(in the rows, 128 means zero)
Known rows, with every step that occurs
G -> B -> X: [117 136  63 176 153 136 107 142  78 151 161 141 124 119 141 110 113 125
 122 114  95 141 140  88 155 122  81  89 160 128]
U -> X -> Z: [109  59 157 145 118 127 150 153 134 163 105 167 110 142 119 116 115 174
 119 139 102 156 128 139 118 119 154  94 105 119]
R -> X -> B: [148 108  75 171 145 130 163 140  94 101 112 198  90 129 129 122 127 132
  92 106 105 103 120 125 147 133 108  90 100 133]
W -> G -> B -> X -> U: [130 115  55 202 175 128 107 156  84 176 139  89 137 151 150  97 112 153
 128 105 133  91 130  85 191 117 138 114 114 151]
D -> U -> X -> Z -> T -> M -> F: [105  95 102  93 125 156 103 175 197 151 130 133 125 119 124  97 132 144
 150 128  95 161 108 180 202 121 137  98  80  99]
D -> U: [143 134  60 102 153 136 120 134 158 123 128  93 127 117 127 116 144 124
 161 118 115 137  92 147 149 113 119 139 115 111]
C -> X: [114 112  64 155 168 126 161 127  99 117 129 135 126 129 138 148 119 113
 161 128 129 131  90 120 128 145 163 109 134 139]
D -> U -> X -> C: [108  81  88 139 120 144 113 141 154 125 133 149 102 105 128 125 135 157
 136 125 100 133  83 182 168 125 155  96 115 116]
H -> X -> Z -> T -> M -> F: [134  87 145 156 127 144  87 158 156 152 130 132 139 155 133  83 117 137
  89 145 102 155 162 146 206 143 130  78  70 134]
T -> N: [113 120 139 169 171 122 141 120 164 134 122 142 135 112 139 110 135 141
 131 110 113 133 122 130 155 139  92 152 113 136]
R -> X -> Z: [156  54 111 139 147 130 156 140 122 135  88 187 105 167 139  92 120 146
 105 122 113 135 131 135 114 120 105  80  70 126]
U -> X: [ 96  99 166 135 115 129 151 143 132 140 125 132 112 113 121 141 122 164
 121 130 114 139 115 147 112 139 190 112 125 124]
W -> G: [134 126 124 150 140 124 125 130 119 139 117 107 140 155 134 102 116 156
 134 116 147  87 121 122 151 132 186 131 103 147]
C -> Y -> R -> X: [143 122  41  91 149 132 188 125 119 111  45 142  96 126 137 146 121 116
 100 116 132 135 113 171  95 156 134  78  74 135]
D -> U -> X: [112 107  94 104 143 138 143 148 166 135 122 102 111 104 120 129 139 157
 150 119 103 148  82 165 134 123 174 122 111 108]
S -> T -> N: [119  97 147 161 167 137 176 121 179 125 130 136 152 117 123 100 133 149
 158 111 117 152  92 132 161 153  71 141 143 144]
T -> M -> F -> Z -> X: [ 91  77 122 108 115 142 141 157 171  95 180 142 149 114 128 104 121 163
  95 108 116 110 134 128 211 118 180  96  61 127]
S -> T -> M -> F -> Z -> X -> C: [ 93  30 130 137  95 160 148 150 180  82 196 178 158 120 118  87 112 172
 114 112 114 117 104 147 240 137 138  67  98 144]
C -> X -> Z -> F: [136  58  73 141 173 117 107 123 103 143 118 152 142 153 134 138 111 115
 152 141 128 146 105 124 125 125 138  89 137 133]
M -> F -> Z: [118  87 176 100 124 128 124 147 172  95 171 149 156 134 126 113 128 149
 128 115 142 124 143 137 158  99 121 109  92 107]
F -> Z -> T -> N: [ 99 104 163 165 153 132 136  94 160 116 154 149 170 128 154 108 134 106
 135  88  99 121  79 135 192 123 102 124  82 108]
T -> M -> F: [113 138 127  93 120 147 110 162 167 125 155 128 136 107 123 110 123 140
 104 132 143 129 166 140 176 137 127 122 102 134]
B -> X -> Z -> T: [136  77  85 183 128 132 113 128 128 149 134 190 119 174 147  94 106 111
 107 130  80 169 110 121 144 113  78  76 119 120]
H -> G -> B -> X -> C: [118 117  66 206 105 129  81 117  55 133 177 176 136 133 144  75 119 150
 107 125  92 112 169 103 200 136  97  52 143 133]
B -> X -> C -> Y: [140  77  37 209 131 142 118 117 132 130 130 190 114 145 144 128 122 105
  61 134 111 155  95 146 136 130  83  65 152 146]
M -> F -> Z -> X: [100  48 160 121 110 125 128 155 172  76 176 150 147 137 129 116 129 169
 129 109 115 112 134 133 190 103 173  95  84 112]
D -> U -> X -> C -> Y: [119  84  55 148 131 150 121 136 166 136 103 131 115 109 126 144 147 130
 123 128 111 147  62 196 156 131 146  94 128 119]
Y -> K: [129 147 156 121 120 128 137 139 102 135 161 102 114  81 113 137 142 119
 138 127 138 108 147 141 123 146 167 141 118 126]
W -> G -> B -> X: [126 134  67 197 162 130 108 145  76 159 143 116 133 147 146  84 104 151
 130 104 117  98 133  86 172 128 145  96 131 147]
S -> T -> M: [123 123 110 110 131 159 173 129 152 134 145 114 151 117 111 103 117 135
 124 123 129 145  98 127 162 153 117 117 131 148]

Rows
[102 160 145 103 102 153  81 144 164 123 152 125 147 120 136 115 127  99
 125 126 128 128 143 158 203 151 122 115 114 123] | Z -> T -> M -> F
[ 94  84  94 144  96 137 147 134 118 124  82 182  90 108 130 156 111 149
  98 139 115 135 113 191 131 157 163  62 110 137] | U -> X -> C -> Y -> R
[101 113 120 175 117 127 160 155 107 131 127 183  94 104 108 145 121 160
 105 126  93 120 117 129 150 131 158 105 136 126] | U -> X -> B
[118  90  46 160 182 121 161 139 115 139 125 102 132 134 142 161 129 115
 159 129 146 122  83 117 150 135 151 130 113 144] | C -> X -> U
[123  86  80 112 106 128 153 126  89  78  94 218  64 122 148 117  92 155
 103 119 110 101 150 176 139 151 125  50  52 141] | Y -> R -> X -> C
[101  27 108 149 132 120 164 136 149 113 156 115 148 140 138 132 135 154
 113 100 111  99  84 110 193  95 178 116  61 122] | F -> Z -> X -> U
[108 105 187 108 111 136  95 136 171  95 174 149 168 141 138 117 131 118
 143 112 130 123 127 154 190 111 116 104 101  97] | M -> F -> Z -> T
[126  83  88 155 121 146  98 155 157 147 156 190 124 158 142  80 104 123
  90 133  93 171 142 130 180 117  81  72 102 125] | B -> X -> Z -> T -> M -> F
[ 92  56 112 111 127 139 141 166 185 113 176 113 153 119 130 115 129 163
  92 109 129 106 132 125 229 109 170 114  42 130] | T -> M -> F -> Z -> X -> U
[155  46  92 150 148 118  93 124 127 151 143 179 128 160 132 104 103 139
  80 137 101 170 131 119 111  99  92  79 135 128] | B -> X -> Z -> F
[108  93  63 192 110 121 142 155 101  97 135 185 103 122 118 135 127 146
 111 116  77  99 117 103 198 124 156 103 133 136] | Z -> X -> B
[129 116  69 213 150 137  81 144  75 180 129 145 140 177 156  68  98 128
 143 109 103 110 127  95 205 122 116  77 123 134] | W -> G -> B -> X -> Z -> T
[127 114  49 142 106 136 126 120 115 113  81 177 103 121 137 148 113 110
 104 138 130 125 125 176 153 145  98  74 114 141] | X -> C -> Y -> R
[129  72  50 167 168 124 158 138  99 144 109 164 125 157 140 123 110 123
 159 138 118 147 101 111 134 125 129  94 115 133] | C -> X -> Z
[149 132   4 126 151 131 194 134  97 102  47 180  84 118 127 151 121 109
  88 112 116 122 113 154 125 148 107  73  84 136] | C -> Y -> R -> X -> B
[ 90  66  59 108 100 147 142 149 161  81 140 182 127 107 134 118 109 150
  76 115 116 107 133 164 226 132 158  53  45 137] | T -> M -> F -> Z -> X -> C -> Y -> R
[129  69  76 201 113 135 106 119 116 116 166 213 101 139 145 110 105 137
  78 132  96 139 120 132 152 121  94  68 134 144] | B -> X -> C
[153  64 142 116 136 117  74 124 130 155 116 147 147 153 122 115 119 131
 116 142 127 144 145 134 129 106 100 105 129 120] | X -> Z -> F
[ 88  51 116 136  95 148 114 151 164  89 190 182 140 116 135  97 115 160
  81 113 111  99 135 142 236 121 163  72  61 133] | T -> M -> F -> Z -> X -> C
[108 110 136  89 128 146 134 147 171 111 180 137 156 114 127 102 122 147
  96 113 137 120 144 130 183 115 133 110  68 121] | T -> M -> F -> Z
